In the rows, 128 means zero.
Known rows, with every step that occurs:
vusi -> tufazo -> komur -> litizog: [115 184  99 145 112 163 130 145 109 144 110  63 135 142  89 123  98 118
 142 155]
vusi -> komur -> litizog: [ 73 192  87 132 122 126 135 126 116 137 129 106 125 159 103 106  88 115
 165 167]
tufazo -> komur: [120 184  89 157 124 182 135  81  85 152 115 112  92 142 117 118 101 125
 137 120]
bafizel -> tufazo -> komur: [152 176  89 160 139 166 136  95  60 154 139 112  78 168 105 124  94  89
 136 116]
tufazo -> bafizel -> litizog: [165 188  98 124 171 181 144  66 110 145 144 129 145 163 152  97 140  91
 155 147]
vusi -> komur -> tufazo -> bafizel -> litizog: [144 202 114  91 175 152 124 115 125 152 155  76 140 171 115 110 130  72
 146 150]
litizog -> komur: [ 90 160 117 114 149 179 137  62  84 153 112 136 110 109 121 112  80 142
 121 120]
tufazo -> vusi -> komur -> litizog: [ 95 197  74 154 128 133 154 169 108 116 117  68 107 154  69 115 107 109
 155 156]
vusi -> komur -> litizog -> tufazo -> bafizel -> mufodur: [111 181 103 116 110 159 184 123  81 191 162 105 150 122 129 107 107 108
 181 182]
komur -> vusi -> tufazo -> bafizel -> litizog: [189 200 112  88 165 161 146 129 140 128 153  86 160 163 103 101 149  72
 132 113]
litizog -> komur -> vusi -> tufazo -> bafizel -> mufodur: [136 187 139  79 121 209 181 105  92 173 130  96 158  73  88  96 114 114
 123  80]
bafizel -> tufazo -> vusi -> komur: [146 181  82 142 146 144 156 151  73 135 134  91  73 191  53 124 108  75
 144 106]
tufazo -> bafizel -> litizog -> komur -> vusi: [157 201 107 104 190 172 145  98  93 128 155 101 122 115 112  94 119  82
 118 117]
komur -> litizog -> tufazo: [105 142  98 119 137 123 148 110 105 145 152 124 140 136 154 130  93 135
 146 189]
litizog -> tufazo -> komur: [135 154  96 138 133 168 143  97  67 168 140 110  82 139 127 135  97 126
 130 141]
vusi -> komur -> tufazo -> bafizel -> mufodur: [109 196 126  94 112 181 163  86 107 188 140  98 156 120 122 104 120 109
 156 125]
litizog -> tufazo -> komur -> vusi: [146 168  91 124 135 142 150 125  80 141 162  93  76 129 109 129 103 111
 116 115]
vusi -> komur -> tufazo -> bafizel: [135 183 128 105 137 164 128 105 114 159 137  87 138 144 101 109 117 104
 143 148]
komur -> vusi: [119 181  96 114 133 135 148  87 124 119 143 133 122 138 123 105 112 122
 127  98]
litizog -> komur -> tufazo -> vusi: [111 157 124 104 165 168 142 120  91 128 108  66 112  92  91 137  99 134
  93 114]
komur -> tufazo -> vusi: [127 162 108 116 149 150 147 115 122 121 116  79 129 129 113 136 125 129
 114 117]

Rows:
[135 177 111 130 117 189 132 112 101 160 104  85 113 150  87 124 106 123
 130 114]
vusi -> tufazo -> komur
[149 185 113 115 189 199 138  71  82 153 135 117 128 125 129 100 113  97
 134 143]
tufazo -> bafizel -> litizog -> komur
[119 176 110  88 204 157 136 127 101 120 125  55 112 118 104 137 111 104
  96 116]
bafizel -> litizog -> komur -> tufazo -> vusi
[103 192  79 172 120 156 133 114  94 135 122  90 115 132 120 114  93 121
 149 167]
tufazo -> komur -> litizog
[163 179 134  88 181 208 133 101  98 162 123  89 148 134  98 107 119  95
 127 134]
vusi -> tufazo -> bafizel -> litizog -> komur
[122 188 118  60 182 150 134 132 120 128 138  81 125 137  86 115 104  93
 102  87]
bafizel -> litizog -> komur -> vusi -> tufazo
[182 180 127 103 128 173 150 120 129 135 137  98 160 136  88 101 138 104
 129 111]
komur -> vusi -> tufazo -> bafizel
[ 99 177 110 103 152 153 143  89  95 128 132 121 105 100 101 107  87 128
 106  93]
litizog -> komur -> vusi
[144 172  83 120 172 159 138 106  78 160 157  99  83 167 140 135 108  96
 134 143]
bafizel -> litizog -> tufazo -> komur
[144 177 131 102 101 217 180  71 110 189 116 125 183 122 130  99 134 126
 157 112]
vusi -> tufazo -> bafizel -> mufodur
[137 159 148 100 161 190 129  74  89 159 127  95 145  84 120 114 100 128
 111 146]
litizog -> komur -> tufazo -> bafizel
[140 169 104 126 132 142 149 142  89 162 160  94 132 147 107 111 104 103
 168 208]
vusi -> komur -> litizog -> tufazo -> bafizel
[128 148  83 137 143 129 168 154  97 123 139  85 125 131 119 140 110 127
 137 178]
komur -> litizog -> tufazo -> vusi
[ 89 163  94 111 130 112 143 142 101 154 154 104 119 157 112 127  84 117
 156 188]
vusi -> komur -> litizog -> tufazo
[129 159  89 118 141 148 163 153  82 149 135  87  77 162  74 136 110 113
 136 130]
litizog -> tufazo -> vusi -> komur
[154 187  78 110 173 132 146 135  88 133 179  82  78 156 121 130 115  81
 118 117]
bafizel -> litizog -> tufazo -> komur -> vusi
[132 175 117  88 125 143 144 120 139 127 130 107 141 147  94 115 117 119
 120  89]
komur -> vusi -> tufazo
[129 183 111 130 109 210 183  40  93 182 128 151 163 113 159  91 130 129
 164 121]
tufazo -> bafizel -> mufodur
[ 96 171 124  71 198 150 117  85 110 143 138  93 129 122 138 129  93 110
 104 128]
bafizel -> litizog -> komur -> tufazo
[172 142 118 119 143 180 156  75  83 170 151 137 135 136 148 117 122 125
 144 166]
litizog -> tufazo -> bafizel
